Each row was made from one small tree. The marks that hang from a mark follow it in brackets, in the order of their numbers. Every link used is in the known rows. Write each row's tree.
Known rows
Q998(Q681): [ -5   3  10  11 -19  -1   7   8   5  -7  -7 -15   8   0   7  11  14   6
   6]
Q614(Q681(Q280(Q834) Q615(Q421))): [  1  41 -18  10   4  22  -5 -17  12  18   6  -1 -34  -8  16  41 -33   5
  31]
Q998(Q834): [ 10  10  12  -2  -8  -7   1  14   6  -1   2 -10   2   7  16   2  -2   2
  20]
Q681(Q280(Q834) Q614 Q615(Q421)): [  5  47 -29  10  12  -4 -15 -19  31  16  10   9 -25   3   3  41 -36 -25
  33]
Q280(Q681 Q834): [ -4  28  -6  -8 -11  12  -6  21  26   2   3 -23 -17 -20   9  17  18  13
  11]
Q834(Q614): [  2   8  19   4  -5   2   3  -3  -5 -15  -1  -6 -12 -13   0  -4   4   5
   9]
Q998(Q834(Q614(Q681(Q280 Q615(Q421))))): [  6  33  18  10  -8   7   5  -5   4  -6   3 -14 -24  -5  24  24 -25   8
  44]
Q681(Q280 Q615(Q421 Q834(Q614))): [-12  29   2  13  11  -2   1 -10   2   6  -4  -3 -20 -11  -5  43 -31 -10
  36]
Q421(Q615(Q681(Q280))): [-18  14   4  20   8  13   3   9   0   4 -20  -3   7  -1   7  28 -10  -2
   4]
Q421(Q615(Q834)): [-3  7 10  9 11  5 -4 21  2  1 -9 -2  6 -7  7 22  4 -3  4]
Q615(Q421 Q834): [-33  17   9   3   4  -6   8   5  -7   1 -12 -11   0   8   8  28 -11   3
   4]
Q421(Q615(Q681(Q280) Q834)): [-21  19   7  19  10  11   4  18   0   4 -25  -6   5  -6   9  42  -7   3
  10]
Q280(Q681(Q615(Q421)) Q834(Q614)): [-10  41   4   7  -6   7   0   2  25  -1   6 -30 -28 -26   9  26   4  10
  27]
Q614(Q681(Q615(Q421))): [ -2  17  -8  16   4  13   5 -27   1  12   5   0 -21  -3  18  25 -26  13
  17]
Q834(Q614(Q681(Q280 Q615(Q421)))): [ -1  29   6  15  -1  17   4 -22  -3  -5   2  -3 -32 -17  10  26 -27   8
  31]
Q834(Q614(Q681)): [  5  17  16   8  -9  17   5 -12  -6 -15   1  -5 -27 -19  13   5  -4  20
  15]
Q834(Q614(Q681(Q615(Q421)))): [ -1  22  13  17  -1  13   8 -25  -4  -7   3  -5 -28 -16  13  15 -17  14
  23]

Which tree is each row?
[ 14  17  11  15  -2  14   3 -22  -1  -7   7  -1 -29 -23  11  11  -9  16
  24]
Q834(Q614(Q681(Q615)))
[-16  21 -14  15   0   0   4 -13  10   0 -15   7  -8   4   5  29 -20   0
  10]
Q615(Q681(Q280 Q614))
[-32  23  24   7   0  -4  11   2 -11 -11 -13 -16  -9  -2   7  24  -8   6
  11]
Q615(Q421 Q834(Q614))
[ -3  24 -15  14   7  18   0 -23   3  14   4   4 -26  -5  12  38 -39   5
  28]
Q614(Q681(Q280 Q615(Q421)))
[  7  15 -17   9   7  -7  -5  -4  30   0   8  -3 -16 -22   7  34  -2   5
  26]
Q280(Q681(Q614 Q615(Q834)))
[  0  26  13   3  -4  15   3   4  -4 -10  -6  -5 -27 -23  10  29  -6  17
  26]
Q615(Q834(Q614(Q681(Q280))))
[-19  18   5  11   3  -1   8  -1  11  -3  -1 -22 -16 -22   6  35  -4  12
  25]
Q280(Q681(Q615(Q421 Q834(Q614))))
[ 12  23 -14  10   8  18  -3 -12   6  14   4   7 -29 -19  11  43 -26  11
  35]
Q614(Q681(Q280 Q615(Q834)))
[ 12  15  -8  13   6  12   1 -16   4  12   5   4 -23 -17  16  30 -13  18
  24]
Q614(Q681(Q615(Q834)))
[ -4  41 -20   7   0  -1  -9  -5  41   8  11 -15 -25 -13  12  33  -4   0
  24]
Q280(Q681(Q614 Q615(Q421)) Q834)
[-20  25  20  21   7  12   7  16  -4  -6 -26  -9  -3 -14   9  39  -5   6
  15]
Q421(Q615(Q681(Q280) Q834(Q614)))
[-19  34   3  10  -7  11   8   0   4   1 -17 -11 -16  -9   4  24  -6  10
  14]
Q615(Q681(Q280(Q834(Q614))))
[  7  34 -10   8 -19   1  -8   9  27  -6  -2  -6 -10  -2   9  29   2  -8
  23]
Q998(Q681(Q280(Q834) Q614))
[-21  13  13  20  10   6   8  15  -1   3 -23  -7  10  -4  13  31   3   9
   1]
Q421(Q615(Q681 Q834))
[ -3  22 -13  17  16 -18  -3 -23  17   7   5   9 -11   4   7  35 -24 -11
  22]
Q681(Q614 Q615(Q421 Q834))
[-14  31  12  18   2  17   2  13   5   0 -18 -10  -5 -10  10  28  -4   0
  11]
Q421(Q615(Q681(Q280(Q834(Q614)))))
[  1  24  16  12   6  20  -4  17  -1  -7 -10  -3 -14 -21  14  33  -6   4
  21]
Q421(Q615(Q834(Q614(Q681(Q280)))))
[ -2  20  18  21 -18 -14  11   4  15   1  -2 -26   9  12  24  27  -5   2
  36]
Q998(Q681(Q615(Q421)) Q834)
